Each row was made from one walk, in order. Every step used is in the known rows, and no mark comes twice. Write each row's walk.
Known rows:
vapo, pinil, fovel, gufipid, katopok, pibet: [ 17 -15  46  18 -13   4  45 -18 -24  16  11  -8   4  14 -28  -9  49 -12
 -17  16  20  11   1 -13   1 -11 -45   5  62]
dabuk, gufipid, vapo, pinil: [ 23 -11 -38  23   6   9 -27  25 -18  39  10  40   4  -1   0   2 -15 -22
 -11  16   7   1 -15  -5  20  -1 -35  17  23]
pibet, katopok, pinil, fovel, gufipid: [ 26 -10  11  21  -4 -29  34 -18  13   0  16  13   6  -6   6  -5  49   4
  18  31  22   0  11  -5 -59  20 -15  13  71]
pibet, katopok, gufipid, tanabu, pinil: [ 24 -25   5  35   8   8  39   8  -2 -38  17  20   7 -19  16   3  44  -8
  18   2   8  -4  33 -34 -85  23 -25  22 -52]
vapo, pinil, dabuk, gufipid, katopok: [ -1 -13  33  17  20  47 -11  31 -72  42  10 -15   3   6 -14 -16 -22 -23
  -2  16   2   5   8 -24   3  -9 -40  15  15]
tanabu, pinil, fovel, gufipid, vapo: [ 41 -23   5  17 -14 -27  43 -23  43   8   3  44  12  -4 -38  -1  26   9
   7  16  21   7 -12   1 -31 -12 -40  14  27]
fovel, gufipid, tanabu, pinil, katopok, pibet: [ 13 -22  43   1  13   4  52   1  42  -2   5  50  17   3  -4  11  25 -15
   1 -19   8   6  25 -15 -29  -9 -33   6   3]
vapo, gufipid, katopok, pinil: [ 10  -4  -2  13  11   4  13   3  46   0   8 -45   3  -2 -14  -4   4  10
  -9  18  15  -3   5 -15 -30   3 -26  11  24]
pinil, fovel, gufipid: [ 22 -11  36  18 -12 -12  50 -33  -5   6   6  30  12   5  -8  -1  24  -2
  -2  17  23   4 -17   5 -13 -18 -17   7  13]
fovel, pinil, vapo, gufipid, katopok: [ 10  -8 -37  13  -4  21  -3   7 -29 -13   3 -13   6  -2 -22 -11   4   3
 -16  14  21  19   7 -33   8 -22 -27  21 -97]
dabuk, gufipid, fovel, pinil, katopok: [ 17  -9  32  28   4  59 -30  15 -38  27   6  43   6   4  14   0  44  -5
  -7  -1  22  -2   5 -29  70 -16 -21   1 -58]
vapo, pinil: [  8 -15  -1  17  -6  25  11   1  -6  32  14   2   3   4  -7  -6  -2 -16
 -15  13   9   3   0  -6  20  -2 -39  19  50]
gufipid, fovel: [ 23 -11  21  27 -15  11  10 -21  24   4  10  29   8   0  14  -1  42  -2
  -8   3  19  -2  24 -19  93  -6 -15   9  21]
gufipid, vapo, pinil, katopok: [ 17 -13 -33  12   3  15  15  18  25  34  10  28   7  -5 -10   4  -1 -17
  -7  14  12  -5 -26  -9  53   3 -35  -1  58]
katopok, pibet: [ 11 -13  18  21 -13   0  22   3 -17  -2  13  30   6  16   1   2  24  -9
  -7   0   3  13  12 -12  31 -15 -20   5  46]
fovel, gufipid, katopok: [  5 -13  13  -3  -3   0  46   1  32  -1   3  -1  12  -4 -17  -7  14 -16
  -8  22  15   1  23  -2  -6 -10 -15  15 -17]
pibet, katopok, gufipid, vapo: [ 26 -18 -43  32  -5 -15  42  17  -3 -32  17  26   5 -18  11  -1  34 -12
  15  31  12  -6  12 -16 -19  21 -16  17 -20]
katopok, gufipid, tanabu, pinil, fovel: [ 32 -22  27  43  22  33  52  -8  -4 -26   3  40   7  -5  -6  10  23  -3
   7 -18  17  -7   4 -33 -96  -6 -22  11 -51]
tanabu, pinil: [ 24 -25   3  17  -5   8  13  -1  37  11   6  22   6  -6 -25  -4   7   4
   5   6   7   5   7  -7 -24  -5 -35  20  11]
pinil, vapo: [ 21  -9 -53  17   2 -12  -3   5 -31   7   7  21   7  -2   1  -4  -9 -13
  -7   2   5  19   6  -9  14  -6 -13  17  12]
dabuk, gufipid, katopok, pinil, fovel: [ 24  -7  22  29  23  32 -26  15 -25  25   3  -1   2   1  -6  -3  23  -3
  -3  14  17  -3  -4 -20 -64  -1 -13   3  17]
pibet, katopok, pinil, dabuk, gufipid, vapo: [ 19  -9 -20  21  15 -14  -6  29 -14  12  17  25   8 -11  13  -6  -1  -7
  30  30   6  -1  17 -15 -35  22 -15  17  62]
vapo, pinil, dabuk: [ -3 -14  23  14   9  34  17  12 -48  35  13   0   6   6 -12 -14 -33 -18
   2  15   3   5   5 -16  26 -10 -39  18  48]
pibet, katopok, pinil, dabuk: [  9 -10   6  17   8  -3  13  14 -11   6  18   7   7  -8  10 -10   7  -1
  29  28   5  -1  26 -15 -40  19 -12  17  66]
fovel, pinil: [  4 -12   0  16 -10  45   7   1 -14   5   4  31   8   0 -18  -4  -2   2
  -6  16  22   4   0 -18  12 -28 -16  19 -79]
pinil, vapo, gufipid, fovel: [ 26  -5 -44  23  -7 -31  -2 -16 -11  -6  11   0   6   1  11  -5  15  -3
 -14  -5  11  19  13 -18  74  -2 -29  18   8]
pibet, katopok, gufipid, fovel, pinil: [ 23 -19   4  39 -13  15  36   1 -25 -40  16  21   2 -12  10  -7  73  -3
  11  21  21  -5  35 -34  19  12 -17  18 -63]
dabuk, gufipid, fovel: [ 23 -10  19  32  -2  21 -29   2 -23  21  11  39   5   4  22   1  30 -11
  -7   1  13  -1  12 -17  58  -5 -19  11  -9]
dabuk, gufipid: [ 13 -10   2  25   8  24 -27  18 -40  29  10  30   5   1  11   1 -11 -14
  -4   6   4   2  -6  -4  -6  -8 -18  16 -19]
fovel, gufipid, vapo, pinil: [ 15 -13 -40  -1  -9 -28  49  -2  45  18   9  44  13  -2 -18   1 -14 -23
 -10  24  14   3   0  13  37  -6 -34  20  51]
gufipid, tanabu, pinil, vapo: [ 28 -21 -11  19  16   7   1  -3  22  -3   4  34  13  -9   5   8   0  -8
  -1 -27   3  11  24 -34 -65  -2 -31  21 -22]
pibet, katopok: [ 13 -16  -4  20 -18  -9   9   4  -1  -9  21   0   6 -13  19  -6  37  -7
   9  27   7   1  19 -13 -12  20 -18  21  -6]
vapo, pinil, katopok: [  3 -16  21  13   9  51  16  14 -14  43  13  -1   3   3  -1  -2  13 -17
 -10   3  12  -2 -16 -13  33   2 -39  -2  50]

Which walk is each row?
[ 30 -20 -27  16  -1 -25   5   6  10 -12   6 -19   5   2 -34  -8  29   5
  -6  -5   3  26  22 -25 -16  -5 -49  17  10] | tanabu, pinil, vapo, gufipid, katopok, pibet
[ 18 -14 -27  14  -1   8  19  21  16  26  11  35   7   4 -11   5  16 -18
  -9   8  10   0 -19 -15  64  -2 -39  -5  81] | gufipid, vapo, pinil, katopok, pibet
[ 18  -9  17  27  10  -2  -8  15 -21  11  19  17   7  -6  21 -10  30  -3
  27  21   9  -1  36 -23  -5  21 -16  16  60] | pibet, katopok, pinil, dabuk, gufipid, fovel
[ 18 -16 -34  31  19  18  53  24 -30  -1   7  38   5  -2 -16  -2 -25 -20
   7  16  10  -5  -8 -15   9  -8 -26  13  19] | katopok, gufipid, vapo, pinil, dabuk
[ 18 -25  24  14   9  32  16  13  30  23   4  18   8  -6 -17   0  23   4
  10  -3   8  -1  -6 -12 -11  -1 -35   0   8] | tanabu, pinil, katopok
[ -2 -13  35  19  27  47 -11  23 -67  42  13  15   8   7   6  -7 -38 -25
   0  -3   0   5   9 -29 -10 -10 -41  21  12] | vapo, pinil, dabuk, gufipid, tanabu
[ 13 -24  23  14   8  15  15   9  -4  16   5  20  10  -3 -27 -11 -21   2
  22   9  -2   7  13 -14 -17 -14 -34  20   8] | tanabu, pinil, dabuk
[ 10  -7 -45  15  -7  12  -3   0 -34  -5   5   9   8   2 -15  -8 -10   4
 -13  12  20  21   0 -23  18 -24 -27  24 -80] | fovel, pinil, vapo, gufipid
[ 32 -23 -40  17   0 -13   0   1   9   8   3  19   5  -6 -28  -7   6   0
   2  -2   4  19  14 -11 -22  -2 -35  23  14] | tanabu, pinil, vapo
[ 23 -22  -1  18  15   8  -7  28 -14  24   4  41  10  -5 -26  -7 -30  -3
  22  10  -2   7   2 -15 -16 -13 -38  20   0] | tanabu, pinil, dabuk, gufipid, vapo
[ 20 -19  -7   2  11 -20  38  -9  37  -2   3  46  17  -5  -4   6  -5 -16
  -3 -14   8  12  32 -11 -50  -8 -30  27 -12] | fovel, gufipid, tanabu, pinil, vapo
[ 17  -6 -47  18  12 -19  -2  -4 -11 -11  11   2  11  -1  17   4 -17  -9
 -14 -16   6  17   4 -24 -13  -1 -28  22 -24] | pinil, vapo, gufipid, tanabu
[ 20 -25  35  16   5  24  20  16  17  13   6  25   7   5 -20   1  42   2
   8  -8   4   7   1 -16   3  -6 -39  -6  32] | tanabu, pinil, katopok, pibet
[  7  -8  17  16  -8  -2  19   5  11 -17  12 -43   4   7 -14  -4  26   1
 -16  10   7   8  12 -24  11  -9 -35   8  -9] | vapo, gufipid, katopok, pibet
[ 33 -10 -17  21  -8 -43  35 -13  32  -3  15  28   8 -11   2  -2  45   4
  18  35  23  -3   6  -4 -49  22 -16  13  83] | pibet, katopok, pinil, fovel, gufipid, vapo
[ 27 -10   7  30  -6 -14  17 -14   4  -1  17   5   4  -8   7  -4  50   9
  18  27  21  -2   6 -14 -60  23 -14  12  70] | pibet, katopok, pinil, fovel
[ 13 -10  15  26  25  36 -31  14 -24  19  10  42  11  -1  30  12 -11 -20
  -6 -17   5  -2   5 -23 -45  -5 -18  16 -49] | dabuk, gufipid, tanabu
[ 10  -7  26  20  -8  27  12 -13  17   0  10   0   9   2   1  -2  40  12
 -11   2  25   0  -1 -27  93 -15 -34   6 -51] | vapo, gufipid, fovel, pinil, katopok
[  -5  -10   34   19   20   70  -15   26  -72   16    3   45   13    3
   -1   -6  -34   -8    8    3   12    5   10  -39  -17  -35  -18   21
 -113] | fovel, pinil, dabuk, gufipid, tanabu
[ 17  -6 -49  14   5 -17  -2   4 -15 -10   8 -35   5  -4  -6  -9   3  -6
 -15   6   8  17   8 -21   5  -2 -27  17 -21] | pinil, vapo, gufipid, katopok
[ 13 -14 -26  -3   1 -12  48   8  42  27   8  43  13  -2 -13   3  -3 -24
  -7  18  15   1 -11   9  48  -3 -34   7  51] | fovel, gufipid, vapo, pinil, katopok
[ 12  -7  35  22 -14  20  18 -11   6  -7  12   6   8  13   0   0  55  11
 -12  -3  22   5   8 -32 103 -18 -37   0 -31] | vapo, gufipid, fovel, pinil, katopok, pibet
[ 19 -19  41  25  28  40 -24  27 -20  20   8  47  10   6  13  14  22 -13
   0 -31   1   4   8 -32 -50  -5 -35   2 -27] | dabuk, gufipid, tanabu, pinil, katopok, pibet
[  2 -15  18  23  16  79  35  22 -40  -1   1  35   6  -1 -12   0  20  -4
   2   6  25  -6 -15 -28   7 -23 -12  -2 -99] | fovel, pinil, katopok, gufipid
[ 19  -6 -40  16   0 -25   3   8 -27 -17   9 -31   5   5 -10  -6  17  -7
 -17   1   5  26  15 -25  16  -5 -31  12   1] | pinil, vapo, gufipid, katopok, pibet
[ 16 -22  26  18  18  23  -8  25 -33  27   5  27   9  -1 -22 -11 -25  -2
  21   5  -2   8  10 -15 -27 -14 -37  20 -12] | tanabu, pinil, dabuk, gufipid
[ 26 -11  20  22   4 -21  33 -19  20  -8  16  22  10  -9  16   2  45   2
  17  16  22  -3  19 -16 -86  22 -15  14  53] | pibet, katopok, pinil, fovel, gufipid, tanabu
[ 31 -10   2  18 -12 -31  50 -31  16   7   4  47  13  -1 -15   2  18  -3
  -1  24  26   1 -24   5   2 -17 -19   5  22] | pinil, fovel, gufipid, vapo
[ 22 -14 -50  16  -7  -5  11   6  31  22  11  33   8  -4 -16   2 -13 -16
 -11  20  10   0 -14  -6  42  -1 -37  15  62] | gufipid, vapo, pinil
[ -1  -9  30  19  23  34 -12  31 -81  31   8  27   9   6   6 -10 -46 -17
  16  11  -2   5   0 -14   4 -19 -16  13 -19] | pinil, dabuk, gufipid
[ 12 -11 -43  16  -5  24  -5   5 -42   0   3  30   7   0 -13  -8  -2  -3
 -10   8  20  19   5 -24  16 -27 -16  22 -70] | fovel, pinil, vapo
[ 15 -15  38  16  -8  10  41 -21 -15  21  10 -14   4   5 -27 -10  35 -10
 -16  24  23   3  -5 -11 -10  -7 -41  11  37] | vapo, pinil, fovel, gufipid, katopok
[ 18 -23  24  33  35  40  52  14 -19 -20   3  41  10  -7  -3   4 -11 -10
  16 -17   7  -6  19 -35 -78 -10 -21  15 -55] | katopok, gufipid, tanabu, pinil, dabuk
[ 23 -15  11  41  -1  45  45  -5 -22 -23   3  43   3   0  -4  -2  41  -2
  -2   3  29  -8  19 -29  46 -18 -11  10 -65] | katopok, gufipid, fovel, pinil
[ 17  -5 -58  17   0 -28   0  -2 -19  -2  11  -7   7   1   2  -4 -14  -5
 -11   2   5  20  -1  -8  19  -3 -27  20  -3] | pinil, vapo, gufipid
[ 19 -11  19  25 -21  37   5 -19  11  -1   6  38   8   3   0  -5  49   5
  -9   8  30   0  23 -29  96 -21 -18  14 -40] | gufipid, fovel, pinil
[ 21  -7 -30  15  22  11   1  14  14   6   1 -21   2  -6 -18  -9  13  -3
  -5  11  14   5  23 -24 -44   5  -6   7  53] | gufipid, katopok, pinil, vapo
[  9 -13 -24  -3  -2 -24  52   6  18  24   7  42  15   1 -20  -4 -34 -24
   0  25  10   5   6   8  41 -13 -33  21  53] | fovel, gufipid, vapo, pinil, dabuk
[ 36 -23  31  29  -9   4  19 -25  17   8   5  20   6  -2 -28  -4  33  15
   7   7  17   5 -12 -11 -44  -9 -36  12  11] | tanabu, pinil, fovel
[ 30 -20 -43  17  -1 -26   2  -3  15   0   7  -2   7  -4 -25  -6   0   6
  -1  -1   4  20   7 -11 -16  -2 -46  25   6] | tanabu, pinil, vapo, gufipid
[ 18 -13  27  29  -9  20  17 -22 -29  29  14   0   2   8 -13  -7  20  -6
 -13  16  19   4 -21 -12  -3  -7 -40  10  55] | vapo, pinil, fovel
